Each row comes from the steps of one walk. Every step used is in the known rows, and no mark comes twice. Write the walk behind each row, first mark first.
In the rows, 128 means zero.
Known rows
fovik, vano, gagir, ladama: [143 138 104 131 134 166 152 130 180 123  83 103 132 106 110 150 151 173
 116 149 156 150 147 111  90 118 128 147 123 192 174  29 139 128 108 189]
fomet, gavofed, ziteb, kosa: [176 122  95 159 123 129 118 159 178 110  99 140 137 119 162 167 129 125
 144 156 119 125 130 129 125 114 106 163 124 135 116 184 125 152 129 166]
neke, ladama, ziteb, gavofed: [115 109  98 159 128 151 157 106 177 185  98 117 117 116 144 155 153  93
 139 123 149 120 155 120 161 197 200 160  93 132 106 111 123 131 130 154]
fomet, gavofed, ziteb, kosa, megagif: [152 140  73 153  96  96 151 161 180  95 104 149 150 120 172 178 149 121
 144 119 117 142 143 113 101  82  86 158 112 123 113 199 136 162 126 197]
ziteb, gavofed: [125 102 118 135 114 121 142 147 162 129 123 146 115 147 113 137 131 109
 144 130 131 127 142 153 134 117 175 141 110 132 125 151 124 136 150 135]
vano, gagir: [150 116 138 118 135 176 143 124 164 128 124 122 147 119 103 146 135 127
 111 119 134 138 137 141  91 115 133 114 136 117 150 102 150 116 135 156]
fovik, ladama: [131 109 108 128 128 138 150 147 116 136 127  96 135 110 136 142 135 154
 125 133 128 142 156 101 122 150 131 146 156 147 161 119 125 131 130 107]
fovik, ladama, neke: [124 136 116 144 129 127 174 122 140 162 151  83 127 113 146 145 121 140
 150 127 132 167 142 104 155 179 124 123 154 118 148 101 122 131 124 122]
fomet, gavofed, megagif, ladama: [110 115  58 146 127  63 100 119 144 136 111 124  97  84 180 140 131 115
 144 176 150 110 104 155 150 125 131 107  77 121 154 126 139 129  95 154]
fovik, vano, gagir, ladama, fomet, kosa: [171 150 113 134 132 178 195 143 205 138  56  73 138 125 103 162 132 178
 139 151 147 134 179 166  74 119 117 138 109 184 168  11 139  97 100 206]
fomet, gavofed: [120 135 118 139 118  95 102 151 155 120 102 124 140 119 155 174 116 126
 146 140 133 115 110 136 130 138 139 107 113 126 137 128 119 131 134 158]
kosa, megagif: [109 144 106 119 104 101 160 130 128 114 127 133 135 130 135 143 151 122
 134  87 129 143 134 119  99  97 104 122 116 116 125 138 142 136 137 158]
neke, ladama, fomet, kosa, megagif: [109 169  92 141 109 120 206 136 150 144  83  88 132 136 142 183 144 136
 143  75 112 138 164 154  85 146  86 133 111 127 127 101 132 132 115 168]
vano, gagir, ladama, megagif, gavofed: [139 157 134 135 138 123 160  69 189 107 118  82 117 123 130 156 162 142
 128 147 143 163 105 124 135 172 120 144 124  82 121  76 176 116 131 176]
kosa, megagif, ladama, neke: [ 99 184  74 141 108  59 148 103 150 145 138 119 104  93 132 136 158 106
 150 103 162 180 118 141 150 142 104  94  94  79  97 127 158 123  96 172]
fomet, gavofed, neke, ladama, megagif: [ 86 131  92 181 105 110 139  94 181 171 110  83 117 104 198 189 117 161
 156 127 143 130  72 144 137 229 130 114 153 119 178 140 114 116 111 160]
gavofed, neke, ladama: [ 95 104  93 169 118 147 149 104 127 183 120 106 104 113 123 150 126 139
 135 114 133 141 102 107 117 167 127 134 145 132 160 121 109 139 102 118]
gavofed, fomet, kosa, neke, ladama, megagif: [112 150 122 179 121 187 172 115 160 107 126 100  71 170 179 163 137 203
 129  93 137 140  82 189 113 167  79 110 182 173 145 170 156 130 111 107]
gagir, ladama, neke, gavofed, megagif: [111 142  75 153 153  97 171  74 143 172 137  96  96 123 145 121 118 119
 175 181 118 163  75  70 175 161 142 162  99 125 134  39 111 126  86 144]
gavofed, megagif, ladama, fomet, kosa, neke: [167 124  75 127 112 146 149 123 126 138 113 102  78 130 128 116 140 146
 142 127 142 118 128 211 129  93  99 108 103 123 129 137 131  94  78 179]
kosa, megagif, ladama: [100 151  74 129 102  65 114 132 121 123 111 136 111  94 122 128 171 117
 128 102 159 155 126 137 115 112 101 112  92 111 109 138 160 128 110 160]
fomet, gavofed, neke: [112 101 113 155  99 103 118 133 158 160 112 113 127 111 143 166  99 120
 163 139 139 120  90 135 109 132 147  96 115 121 156 143 107 128 124 148]
neke, ladama, ziteb, kosa, megagif, gavofed: [147 157  79 139 119  98 184  91 171 162  99  92 116 132 157 169 173 115
 132  94 126 128 163  72 159 140  78 188  59 108  42 134 153 194 131 183]
neke, gavofed, ziteb, kosa, megagif, ladama: [152 134  32 152 130 116 102 143 136 118  97 153  98 105 116 119 176 125
 134 147 128 175 111  93 116 104  89 196  95 120  84 170 160 143 108 169]
ladama, megagif, gavofed, ziteb, kosa, neke: [202 143 107 153 122 168 141  88 160  70 143 132  92 167 146 126 163 166
 119 125 116 153  92 148 166 114  67 171 160  93  69 252 153 144 139 182]
fomet, kosa, neke, ladama, ziteb: [151 150 125 162 116 147 124  89 153 165 102 101 113 140 138 149 156 148
 127  73 150 112  99 131 132 190 123 104 122 164  88 122 133 142 105 155]
gavofed, fomet, kosa, megagif, ladama, fovik: [ 82 140 103 144 108  96 150 143 172 131 109 150  84 116 175 162 141 122
 160 115 130 167 164 187  78 108  79  80 119 132 100 103 188 140 104  88]
gagir, ladama: [112 150 111 134 122  89 140 122 130 125  99 112 122 107 119 138 150 130
 138 134 144 143 117  90 134 142 142 148 127 149 117  72 129 123  98 135]
megagif, gavofed, fomet, kosa, neke: [152 127 131 148 121 168 134 138 126  75 127 126  49 198 116 154 125 157
 139 116 124 137  87 169 116  69  82 103 121 146  78 184 168 176 151  98]
gavofed, neke, ladama, gagir: [ 98 137  98 166 110 191 167  95 105 178  95 103 101 106 137 149 118 123
 160 128 140 151  92 105 154 170 124 145 150  89 147  94 100 102  94 152]
fomet, kosa: [151 136 147 145 125 108 125 124 149 132 128 120 122 160 134 131 115 136
 138 118 126 114 125 152 110 136 103 109 128 160 118 118 138 148 116  97]
neke, gavofed, megagif, ladama, gagir: [125 129  52 135 148 163 112  99  85 158 100 124  82 105 156  98 134 112
 167 204 130 143  80 124 190 135 145 167  87  77 129  72 127  88  87 150]
vano, gagir, ladama, neke, gavofed: [128 162 111 154 153 146 151  99 188 164 109  93 128 111  78 150 136 121
 153 157 145 188  86  78 139 166 162 144 119 113 124   9 139 103 104 168]
kosa, megagif, gavofed: [113 146 103 116 112  84 154 115 124 100 127 124 106 146 132 151 150 108
 139  99 114 152 120 109 124  96  91 134  88  84  87 158 156 169 160 148]
megagif, gavofed, fomet: [123 103 113 131 145 176 148 140 121  91 123 133  61 156 144 153 126 118
 138 162 114 143 117 138 132  95 112 140 101 111 109 151 164 172 157  96]
megagif, gavofed, ziteb: [145 111 101 144 151 151 124 114 121  89 130 147  92 140 145 134 147 101
 124 159 108 167  99 103 138 127 119 153 117  72 101 177 152 166 155 133]
vano, fovik, ladama, fomet: [155 108 121 110 124 211 153 171 145 134  86 104 145 109 127 150 126 147
 127 147 103 155 196 152  95 164 119 137 147 120 172  99 102 113 134 166]
ziteb, kosa, megagif: [153 147 105 116  95  95 173 144 155 122 124 128 144 134 124 138 148 143
 134  88 117 122 177 115 108  67  66 165 106 151  95 161 136 152 122 160]
kosa, neke, ladama, fomet, gavofed, megagif: [109 125  50 141 116 164 170 143 133 131  87  83 112 109 168 194 130 148
 139 115 111 114 123 154 143 116 135 131 119 126 166 140  88 112 115 234]

Which walk is each row?
[131 118 103 165 116 163 185 118 153 193  94  70 105 138 128 164 103 141
 155 124 123 128 136 163  93 177 114 134 130 128 156  99 105 119  95 133] => gavofed, neke, ladama, fomet, kosa
[132 137 127 131 127 140 150 115 172 129  97 100 143  94  85 153 154 132
 119 133 154 156 132 105  94 129 145 135 128 136 144  36 144 108 104 171] => vano, gagir, ladama
[120 161 119 181 151 128 169 122 166 148 107 100  71 161 136 153 108 137
 188 177 138 171  74 118 131 166 126 143 112 164 103  35 151 138  89  75] => gagir, ladama, neke, gavofed, fomet, kosa
[198 122  97 138 123 175 121 128 132  76 126 146  88 161  97 135 161 142
 116 117 112 149 108 110 152  64  82 179 137 111  56 239 143 171 141 175] => megagif, gavofed, ziteb, kosa, neke
[100 143  95 160 135 190 164 106 132  88 123 103  38 159 170 173 151 182
 124 113 126 164  77 156 159 154  90 140 159 112 110 192 165 145 145 131] => kosa, neke, ladama, megagif, gavofed, fomet
[131 114 125 156 155 173 123 156 139 129 111 129  82 178 143 139 102 145
 160 162 112 131  90 154  90 125 118 145 113 177 130 102 152 153 134  48] => neke, gavofed, fomet, kosa
[108 127  95 143 130 147 158 157 137 118 110 135  92 181 152 152 124 141
 163 131 109 150 102 144  63  87  96 142 104 166 124 117 161 158 138  87] => neke, gavofed, fomet, kosa, megagif
[162 116 100 134 130 218 129 175 127 115 109 137  78 171  93 136 129 178
 144 144 116 131 100 128 129  54 105 183 131 190  95 183 130 142 132 133] => ziteb, kosa, neke, gavofed, fomet
[112 151  34 140 107 109 137 168 156 100  67 129 125  70 162 185 170  87
 154 149 142 172 128 162 109 121 136 127  86  55 128 156 149  97 115 247] => kosa, megagif, ladama, fomet, gavofed, ziteb
[158 141 127 154 125 142  81 136 126 121 115 124 108 179  91 124 124 173
 144 101 123 127  61 135 106 117 124 120 130 176  96 143 127 138 129 123] => fomet, kosa, neke, gavofed
[119 127 128 134 147 172 164 100 150  93 143 114  68 166 193 146 127 143
 137 172 120 149 100 169 153 145  95 139 133  88 120 167 173 139 155 102] => ladama, megagif, gavofed, fomet
[133  97  80 130 137 170 116 114  94 133 141 132  97 153 120 102 130 152
 141 136 108 127  70 116 134  82 134 152 121 146 141 152 110 128 126 158] => kosa, neke, gavofed, megagif
[148  88 129 147 115 170 133  90 167 142 142  96  98 141 159 136 120 178
 137 151 112 167 101 143 109 205  93 122 162  86 166 169 127 152 145 124] => vano, fovik, ladama, megagif, gavofed, neke
[141  92  84 140 118 116 195  79 176 182 114 110 113 113 164 125 157  77
 167 166 150 117 143 116 155 139 205 178  70 129 127  71 120 120  98 168] => gagir, ladama, ziteb, gavofed, megagif
[163 142 133 120 131 162 155  82 197 166  90  93 164  82 115 151 166  98
 131 144 166 145 134  93 124 160 176 140  99 116 115  22 153  95  96 201] => vano, gagir, ladama, ziteb
[102 128  89 124 119 141 179 140 121  87 126 133  70 158 158 164 144 108
 144 124 115 159 126 128 105  61  88 136  93 100 106 167 176 176 167 124] => kosa, megagif, gavofed, fomet
[129 160 135 132 127 139 173  82 201 127 118  86 150 102 135 146 159 152
 125 135 157 159 119 139 115 173 129 134 152 111 155  58 162  91 101 184] => vano, gagir, ladama, megagif
[145 118 111 120 113 180 124 193 170 121  57 100 160 102 152 197 115 149
 145 157 110 137 181 156  97 168 137 118 129 121 174 110  95 114 146 200] => vano, fovik, ladama, fomet, gavofed
[ 95 120 105 178 118 138 168  71 160 181 135  93 105 117 172 143 127 162
 137 127 133 146  88 138 131 215 114 134 165 113 174 140 122 111 100 130] => gavofed, neke, ladama, megagif
[123 101  88 135 127  97 142 126 146 133 124 118 125 119 192 152 108 123
 151 158 121  98 120 142 132 108 126 119 101 127 168 132 115 139 125 157] => fomet, gavofed, megagif
[177 138 108 130 117 160 101 150 126 123 114 129 113 159  70 124 135 183
 133 121 114 121 102 104 139  86 112 179 127 176  78 170 111 135 122 162] => ziteb, kosa, neke, gavofed
[140  93  82 145 154 183 144 106 154 175 145 119 108 130 164 120 100 151
 151 179  95 168 112 108 125 176 108 142 132 125 181  82  99 155 124 121] => vano, fovik, ladama, neke, gavofed, megagif
[194 118 101 148 112 183 127 141 136  92 129 152 113 136 102 121 158 154
 115 110 119 140 119 121 126  73  89 160 162 151  95 218 126 138 117 175] => gavofed, ziteb, kosa, neke
[154 106 117 122 133 153 158 109 139 178 120  86 147  93 160 137 146 127
 137 140 140 129 161  95 141 183 163 144 123 123 137  98 131 120 124 139] => fovik, ladama, ziteb
[138 149 123 134 109  60 149 111 144 102 130 113 110 175 145 157 136 129
 150  84 117 137 118 135 100  98  65 114  83 108  81 152 169 189 155 115] => fomet, kosa, megagif, gavofed
[120 101  93 161 123 163 154  73 152 228 109  92 113  97 151 147 135 108
 139 128 149 133 106 100 137 205 153 133 117 113 134 102 117 127  98 152] => gavofed, neke, ladama, ziteb
[102 118  71 149 107 118 180  58 144 188 112  86  95 116 161 168 153  95
 149  95 135 152 107  80 127 165 121 136  70  72  93 129 144 173 134 174] => kosa, megagif, gavofed, neke, ladama, ziteb
[136 132  92 168 121 181 142 125 160 130 108 158 118 106 139 164 159 159
 115  90  95 166 153  99 131 121  86 162 200 145  84 169 119 140 106 161] => gavofed, ziteb, kosa, neke, ladama, fovik
[200 114 118 117 126 149 179 126 163 185 114  76 153 103 155 131 146 145
 137 138 135 113 195  88 149 151 115 186 121 157 107 116 120 136 112 145] => fovik, ladama, ziteb, kosa
[ 96 148  86 141 131 134 149 159 156 141  55  85 142  98 156 210 123 129
 145 137 124 122 151 138 140 169 144 139 110 113 148 101 102 111 128 196] => neke, ladama, fomet, gavofed
[129 140  48 131 128 183  96 104  65 138 101 133  75 113 131 100 143 133
 160 163 145 149  49 127 189 107 142 144 109  92 112 117 119  75  85 190] => kosa, neke, gavofed, megagif, ladama, gagir
[110 124 125 126 136 139 133 130 165 152 109 138 128 113 167 133 115 165
 137 145 106 140 179 136 121 124 115 114 150 165 143  91 120 124 133 139] => ladama, fovik, vano
[176 148 109 110 100 114 180 113 182 170 118 114 158 122 155 139 154 109
 141 103 134 111 180 106 132  98  90 167  81 125  68 138 141 144 118 194] => ladama, ziteb, kosa, megagif
[143 134  90 118 113 138 193 150 144  95 121 127  77 168 144 161 143 128
 145 122 108 142 161 126 121  37  44 175  85 122  76 187 170 186 153 122] => ziteb, kosa, megagif, gavofed, fomet
[135 127 124 130 125 132 168 113 139 135 144  82 137 120 184 136 138 177
 131 131 129 145 139 137 137 199 121 140 181 129 179 136 139 107 126 126] => fovik, ladama, megagif
[150 143 144 152 120 176 152 109 156  82 146 109  54 204 170 146 129 178
 145 117 130 141  67 201 135 113  72  99 148 127  94 201 179 151 145 108] => ladama, megagif, gavofed, fomet, kosa, neke
[161 160  82 180 150 128 158 111 175 145 109 116 109 123 115 130 144 126
 161 178 118 188  92  54 165 162 123 213 127 129  82  92 121 132  83 155] => gagir, ladama, neke, gavofed, ziteb, kosa
[157 168 109 136 121 142 130 145 133 127  67  81 111 152  74 150 138 169
 165 126 127 145  89 123 114 130 155 155 108 161  91  68 110  87  99 179] => gagir, ladama, fomet, kosa, neke, gavofed
